Every row comes from one small tree of marks. The marks that hang from a mark follow it in brackets, in the order of their numbers. Every link used is in the known rows. Which tree was each row made from?
Known rows
k816[k459[k97 k656 k809]]: [-0.82, 0.60, -1.17, 2.13, -1.68, -2.09, 0.34, 0.27, 1.28, -1.73, 0.87, -2.09, 1.49, 0.97, -0.85, -2.03, -1.51, -0.01, -1.25, -3.33, -6.00, 2.19]
k816[k459]: [0.16, 0.41, -0.73, 0.10, 0.82, 0.93, 0.51, 0.53, 0.39, -0.86, 1.74, -1.08, -1.28, -0.39, 0.78, -0.96, -0.63, 0.32, -0.38, -1.10, -4.24, 0.34]
k481[k656]: [-0.02, 0.68, -0.85, -0.69, 0.14, -0.35, -1.31, 1.42, -1.25, 0.20, 2.82, -0.63, 1.38, 0.11, -1.74, -0.18, 0.01, 0.71, -1.68, 0.10, 1.59, -0.14]
k656[k459[k816] k481 k542]: [-0.58, 1.40, -0.26, 2.48, -1.33, -2.66, -2.21, 3.42, 4.21, -2.25, 4.26, -0.92, -2.24, 2.14, -1.58, -1.67, 2.92, 1.37, -0.53, -0.11, -3.75, -1.92]
k459[k656 k809]: [1.65, -0.28, 0.12, 0.50, -2.14, -3.14, 0.32, -0.48, 1.51, -0.55, -0.76, -1.36, 2.64, 0.70, -1.85, -1.51, -0.69, -1.06, -1.14, -1.80, 0.52, 0.91]
k656[k481]: [-0.92, 0.60, -0.65, 1.30, -1.83, 0.37, 0.35, 0.94, 1.95, 0.87, 0.83, 0.87, -1.02, 0.01, -0.36, -2.58, 1.08, 0.62, 0.69, 0.41, 0.93, -0.88]
k656[k459[k97 k809] k481 k542]: [-2.86, 1.60, -1.42, 3.38, -4.12, -2.45, -1.22, 4.03, 4.22, -1.50, 2.91, 0.67, 0.90, 2.35, -2.35, -0.41, 1.92, 0.16, -0.23, -0.76, -3.32, -0.26]
k459[k656]: [1.00, 0.15, -0.86, 0.40, -0.99, -2.90, -0.99, -0.72, 1.84, -0.02, 0.45, -0.50, 0.42, 0.23, -0.82, -1.71, -0.21, 0.11, -0.70, -0.55, -0.32, -0.29]
k97[k459[k816]]: [-1.26, 0.23, 1.70, 3.76, 2.86, -2.06, -1.19, -0.35, 0.37, -3.63, -0.05, -0.08, -2.96, 0.14, 0.52, -0.21, 0.43, 1.82, -0.48, -1.40, -1.85, 0.98]
k542[k656[k459 k481]]: [-0.15, 0.57, -2.44, 0.34, -2.15, -2.84, -0.16, 1.26, 1.52, -0.26, 0.78, 0.98, -0.26, 1.13, -0.22, -2.41, 1.65, 0.35, -1.35, 2.18, 1.09, -0.40]
k97[k459[k656 k816]]: [-0.35, 0.41, 1.07, 4.06, 2.05, -4.54, -2.05, -0.96, 2.18, -3.59, 0.15, -0.49, -2.34, 0.31, -0.29, -1.71, 0.39, 1.76, -1.03, -1.81, -2.03, 0.66]
k809[k459[k656]]: [3.37, 0.38, -1.58, -0.37, -1.20, -2.37, -1.07, 0.34, 2.31, -2.49, 1.18, -2.24, -1.71, -0.01, -0.16, -2.47, -0.03, 0.12, -1.11, -2.07, -1.65, 0.55]
k97[k459[k809 k816]]: [-1.06, -0.07, 2.65, 3.78, 1.80, -2.47, -0.02, -0.12, 0.20, -4.14, -1.05, -0.96, -0.94, 0.46, -0.36, -0.15, -0.10, 0.85, -0.84, -2.34, -1.23, 2.20]
k35[k542[k656]]: [-0.91, 0.10, -0.48, 0.49, -1.88, -3.45, -1.52, 0.70, 0.14, -0.89, -1.09, 0.57, 0.70, -1.57, -1.07, -0.25, 1.78, -1.24, -1.51, 0.56, -0.40, 0.78]
k459[k809]: [0.56, -0.36, 1.10, 0.02, -1.36, -0.48, 1.31, 0.18, -0.34, -0.61, -1.23, -0.92, 2.11, 0.30, -1.00, 0.21, -0.47, -1.18, -0.34, -1.15, 0.71, 1.35]
k35[k542[k656[k459 k481]]]: [-1.31, 1.19, -1.34, 1.32, -3.60, -3.88, -1.52, 1.67, 2.60, -0.90, 1.52, 1.15, -0.84, -1.06, -1.37, -1.19, 2.76, -0.51, -1.26, 2.12, -0.77, -0.99]
k459[k809 k816]: [0.90, -0.37, 2.56, 0.84, -0.04, -1.25, 1.04, 0.08, -1.20, -2.35, -1.33, -3.31, 1.13, 1.27, -1.15, -0.92, -0.34, -0.08, -1.03, -2.50, -1.45, 1.99]
k459[k97 k656 k816]: [-1.50, 0.63, 0.22, 2.99, -0.31, -3.96, -1.75, -0.50, 0.55, -2.29, 0.13, -2.48, 0.14, 2.11, -0.98, -2.62, -0.35, 1.94, -1.39, -2.96, -4.70, 1.43]
k35[k542[k656[k459]]]: [-0.70, 0.79, -0.73, 0.26, -1.97, -4.24, -2.04, 0.86, 1.13, -1.63, 0.96, 0.51, -0.02, -0.94, -1.03, 0.89, 1.91, -1.09, -1.83, 1.83, -1.53, -0.22]
k97[k459[k656[k481 k542] k816]]: [-1.38, 0.90, -0.20, 5.81, 0.15, -5.32, -3.19, 1.85, 5.31, -3.37, 1.72, 0.58, -2.79, 0.93, -1.44, -3.40, 2.50, 2.20, -0.69, -2.27, -2.55, -0.47]
k656[k459]: [0.35, 0.81, -0.23, -0.30, -0.16, -1.05, -0.45, 0.13, 1.23, -0.97, 2.44, 0.00, -0.84, 0.53, -0.06, 1.44, 0.16, 0.16, -0.41, 1.72, -1.45, -1.15]

Which tree is each row?
[-2.55, 1.14, -2.19, 3.33, -3.15, -2.70, -1.10, 0.53, 3.09, 0.34, 0.80, 0.45, 0.13, 1.16, -1.14, -3.95, 0.33, 1.34, 0.10, -1.14, -1.78, -0.07]
k459[k97 k656[k481]]
[-1.35, 0.81, 1.43, 2.19, -0.64, -2.59, -0.03, 0.45, -0.40, -3.36, 1.33, -2.84, 0.57, 2.35, -1.00, 0.74, -0.57, 0.77, -1.31, -1.49, -4.77, 1.66]
k656[k459[k97 k809 k816]]
[-1.09, 0.01, -1.69, 0.42, -2.13, -3.62, 0.26, 0.77, -0.91, -1.80, -1.08, 0.00, 2.92, 2.09, -0.73, 0.30, 0.13, -0.56, -2.25, 0.09, -1.21, 2.38]
k542[k656[k459[k97 k809]]]
[0.96, 0.98, -0.81, 1.87, -0.72, -3.50, -1.72, 0.67, 1.04, -4.45, 1.07, -3.96, -2.17, 1.55, -0.17, -3.22, -0.30, 1.80, -1.68, -4.28, -5.88, 2.33]
k809[k459[k97 k656 k816]]
[-1.05, 0.64, -1.69, 2.68, -2.21, -3.01, -0.99, 2.15, 2.84, -2.33, 1.70, -1.69, 1.87, 1.56, -1.70, -1.71, -0.34, -0.31, -1.44, -4.07, -7.16, 1.87]
k816[k459[k97 k656[k542] k809]]
[3.44, 0.46, -0.68, 0.89, -0.66, -4.27, -2.64, 2.06, 3.10, -4.67, 2.11, -3.75, -2.28, 1.41, -1.14, -3.00, 1.37, 0.86, -1.95, -4.06, -4.85, 0.85]
k809[k459[k656[k542] k816]]
[3.49, 0.45, -0.17, 0.32, -0.14, -3.33, -1.32, 0.37, 1.61, -4.17, 1.16, -4.17, -2.61, 0.79, -0.21, -3.32, 0.14, 1.10, -1.87, -3.36, -3.61, 1.19]
k809[k459[k656 k816]]
[-3.44, 1.59, -1.84, 2.47, -3.84, -4.18, -1.90, 1.87, 2.32, -1.23, 1.27, 1.37, -0.53, -0.36, -1.19, -1.24, 2.40, -0.05, -1.22, 1.44, -2.50, -0.17]
k35[k542[k656[k459[k97] k481]]]
[-2.37, 0.89, -3.04, 1.57, -2.82, -3.07, -0.49, 1.48, 0.95, -0.64, 0.55, 1.27, 0.28, 1.90, -0.21, -2.30, 1.42, 0.99, -1.44, 1.35, -0.86, 0.50]
k542[k656[k459[k97] k481]]
[-1.58, 0.63, -1.06, 1.47, -3.42, -3.25, -1.31, 1.56, 1.57, -0.07, -0.60, 1.14, -0.03, -1.47, -1.32, -2.38, 2.59, -0.78, -0.91, 0.69, 0.38, -0.04]
k35[k542[k656[k481]]]
[-2.57, 1.13, -1.14, 1.39, -2.56, -4.36, -2.22, 1.12, 0.66, -2.00, 0.79, 0.66, 0.35, -0.42, -1.08, 0.93, 1.56, -0.69, -1.74, 1.24, -3.36, 0.65]
k35[k542[k656[k459[k97]]]]
[-2.06, 0.54, -2.30, 1.75, -3.86, -3.30, 0.52, 1.65, 0.73, -1.08, -0.55, 0.58, 1.88, 2.02, -1.04, -2.31, 1.01, 0.04, -1.65, 0.45, -0.25, 1.48]
k542[k656[k459[k97 k809] k481]]
[0.33, 0.69, -0.36, 3.19, -1.91, -4.51, -2.51, 2.09, 4.62, -1.67, 1.90, -1.76, -0.75, 1.86, -2.26, -4.63, 2.45, 1.54, -0.90, -2.53, -2.66, -0.94]
k459[k656[k481 k542] k816]
[0.30, 0.99, 1.36, 1.91, -1.84, -1.86, 0.69, 1.21, 1.90, -2.19, 2.15, -2.27, -0.88, 1.60, -1.39, -2.04, 0.84, 0.92, -0.64, -0.31, -1.66, -0.37]
k656[k459[k809 k816] k481]
[-0.87, 1.45, -1.68, 1.72, -2.46, -1.88, -1.96, 3.56, 5.07, -0.61, 4.32, 1.28, -1.45, 1.38, -1.41, -0.65, 2.73, 0.52, 0.04, 1.14, -2.08, -2.66]
k656[k459 k481 k542]
[0.66, 0.40, -0.97, 2.40, -4.33, -4.07, -0.96, 2.41, 4.99, -0.37, 0.71, -0.39, 2.39, 1.29, -3.19, -3.45, 1.60, -0.89, -0.64, -2.18, 0.23, -0.27]
k459[k656[k481 k542] k809]
[-1.45, 0.32, -1.17, 1.16, -0.15, -4.02, -0.98, 0.44, -1.30, -2.86, -0.01, -1.35, 0.21, 2.55, -0.15, -0.80, 0.64, 1.15, -2.55, -0.21, -3.51, 1.89]
k542[k656[k459[k97 k816]]]
[-1.17, 0.93, 0.32, 5.12, 0.66, -4.25, -1.76, -0.13, 3.74, -2.79, 0.90, 0.06, -3.18, 0.42, -0.49, -3.87, 1.11, 2.39, -0.66, -1.51, -1.29, -0.19]
k97[k459[k656[k481] k816]]
[-1.79, 1.17, 0.53, 1.97, 0.47, -2.23, -1.11, 0.32, -0.01, -3.09, 2.39, -1.94, -1.30, 2.22, -0.08, 0.64, 0.03, 1.86, -0.95, -0.49, -5.52, 0.47]
k656[k459[k97 k816]]
[0.54, 0.73, -1.69, 2.27, -3.06, -2.67, -0.39, 2.64, 4.84, -1.24, 2.47, -1.41, 0.62, 0.68, -2.07, -4.02, 0.92, -0.33, -0.94, -3.16, -4.14, -0.10]
k816[k459[k656[k481 k542] k809]]
[-0.95, 0.16, 1.21, 3.03, -1.65, -4.36, -0.52, -0.34, 0.19, -2.80, -0.88, -3.54, 2.15, 2.34, -1.94, -2.33, -0.93, 0.73, -1.71, -4.14, -4.03, 2.73]
k459[k97 k656 k809 k816]
[-2.74, 1.20, -2.78, 3.96, -3.71, -3.89, -2.79, 2.68, 4.82, -0.10, 1.70, 0.89, 0.64, 1.76, -1.99, -3.45, 1.76, 0.95, -0.13, -1.91, -3.06, -0.55]
k459[k97 k656[k481 k542]]
[-2.13, 1.82, -2.36, 1.16, -1.02, -2.64, -3.61, 3.89, 1.16, -1.55, 5.88, 0.10, 1.33, 1.96, -2.82, 1.71, 1.33, 1.06, -2.19, 0.01, -3.00, -0.75]
k481[k656[k459[k97] k542]]
[0.88, 0.32, 0.69, 3.32, -3.10, -4.97, -1.15, 2.32, 4.20, -2.14, 0.71, -2.67, 1.32, 2.09, -3.27, -4.55, 1.91, 0.21, -1.33, -3.61, -1.99, 0.42]
k459[k656[k481 k542] k809 k816]
[0.45, 1.38, -0.51, 0.61, 0.49, -3.12, -3.57, 3.42, 0.93, -2.75, 6.03, -2.17, 0.33, 1.92, -2.85, 0.64, 1.76, 1.35, -2.77, -0.40, -2.66, -1.16]
k481[k656[k459[k816] k542]]
[-1.88, 1.78, -1.04, 1.80, -0.05, -3.45, -3.93, 3.81, 0.42, -3.19, 5.79, -1.95, 0.68, 2.66, -2.85, 0.88, 1.38, 2.06, -2.72, -1.20, -4.67, -0.09]
k481[k656[k459[k97 k816] k542]]
[0.32, 1.30, -1.45, 2.93, -2.26, -3.21, -1.45, 1.45, 2.69, -3.79, 1.50, -3.33, -3.12, 1.59, -0.41, -5.48, 0.67, 2.37, -1.26, -3.89, -5.03, 1.58]
k809[k459[k97 k656[k481] k816]]
[-1.13, 1.47, 0.46, 1.34, -0.54, -2.62, -1.20, 1.83, -1.64, -3.01, 3.93, -3.11, 1.94, 2.17, -2.65, 0.40, -0.56, 1.39, -2.81, -1.30, -2.66, 1.30]
k481[k656[k459[k97 k809 k816]]]
[0.17, 1.45, -1.80, -0.33, -0.52, -2.47, -3.26, 3.58, 1.61, -1.22, 6.03, -0.22, 0.95, 1.24, -2.87, 1.54, 1.60, 0.61, -2.16, 0.75, -1.01, -1.65]
k481[k656[k459 k542]]
[-1.85, 0.03, 1.86, 2.68, -0.66, -1.55, 0.46, 0.33, -1.75, -2.88, -1.34, -3.08, 1.65, 2.11, -1.05, -0.74, -0.80, 0.66, -1.05, -3.53, -3.74, 3.24]
k459[k97 k809 k816]
[0.12, 0.67, -0.06, 1.51, -0.02, -1.14, -0.86, 1.23, -0.61, -4.47, 0.74, -3.46, -2.70, 1.25, 0.67, -1.71, -0.08, 1.75, -1.07, -3.70, -5.63, 2.65]
k809[k459[k97 k816]]
[-1.57, 0.97, -0.11, 1.33, -1.85, -1.61, 0.31, 0.70, 0.40, -1.80, 1.28, -0.50, 1.46, 1.59, -0.97, 1.65, -0.61, -0.25, -0.58, -0.22, -2.91, 1.07]
k656[k459[k97 k809]]
[-2.24, 1.45, 0.56, 3.35, -2.52, -2.18, 0.26, 1.51, 1.52, -2.60, 2.07, -2.05, -0.31, 2.38, -1.33, -1.92, 0.44, 1.50, -0.64, -1.16, -3.91, 0.70]
k656[k459[k97 k809 k816] k481]
[-1.11, 0.71, -0.59, 5.03, -2.04, -4.97, -1.73, 2.05, 5.64, -2.29, 0.58, 1.82, 0.01, 0.38, -2.12, -2.48, 1.81, 0.04, -0.37, -2.06, 0.15, 0.02]
k97[k459[k656[k481 k542] k809]]
[-1.09, 0.21, 0.36, 3.71, -2.22, -5.40, -2.09, 1.68, 1.97, -3.39, -0.24, -3.05, 2.66, 3.03, -2.92, -1.93, 0.62, 0.31, -1.88, -4.79, -5.36, 2.44]
k459[k97 k656[k542] k809 k816]
[-1.21, 0.28, -0.54, 2.22, -2.90, -3.45, -0.25, -0.26, 0.95, -0.90, -1.01, -1.20, 3.06, 1.39, -1.80, -1.33, -1.08, -0.46, -0.94, -2.61, -1.93, 2.11]
k459[k97 k656 k809]
[-1.72, 0.91, 0.70, 2.97, -1.38, -3.71, -1.73, 2.84, 1.58, -4.19, 2.37, -2.19, 1.08, 3.12, -2.12, 1.36, 1.16, 0.41, -1.58, -2.35, -6.38, 1.23]
k656[k459[k97 k809 k816] k542]
[1.64, 0.15, -0.52, 0.51, -0.98, -1.92, 0.82, -0.06, 1.72, -1.49, 1.00, -2.42, 1.05, 0.08, -0.88, -2.35, -1.22, -0.57, -1.27, -2.54, -3.76, 1.07]
k816[k459[k656 k809]]
[-2.50, 1.23, -1.10, 4.93, -2.51, -4.83, -3.04, 2.51, 4.03, -2.00, 1.59, -1.49, -0.16, 2.67, -2.14, -4.50, 1.93, 2.12, -0.91, -3.31, -5.18, 0.11]
k459[k97 k656[k481 k542] k816]
[0.90, 1.11, 0.36, 0.52, -0.47, -3.77, -2.34, 3.52, 0.56, -3.27, 5.28, -2.88, 1.84, 2.25, -3.82, 0.83, 1.33, 0.54, -3.05, -1.38, -2.16, -0.09]
k481[k656[k459[k809 k816] k542]]
[-1.58, 1.56, -1.51, 1.16, -2.03, -3.16, -2.52, 4.09, 0.76, -2.04, 4.80, -0.74, 3.06, 2.19, -3.56, 1.78, 0.73, 0.20, -2.44, -0.86, -2.35, 0.34]
k481[k656[k459[k97 k809] k542]]
[1.40, 0.19, -1.10, 1.17, -1.54, -2.94, -0.64, 1.91, 3.34, -1.94, 1.91, -2.02, 1.42, 0.81, -1.81, -1.88, 0.20, -0.90, -1.49, -3.32, -4.78, 0.78]
k816[k459[k656[k542] k809]]
[-1.68, 1.01, -1.49, 4.97, -0.87, -4.41, -2.84, 1.98, 5.92, -1.68, 1.70, 2.58, -1.73, 0.12, -1.27, -2.36, 2.21, 1.11, -0.05, -0.96, -0.68, -1.16]
k97[k459[k656[k481 k542]]]
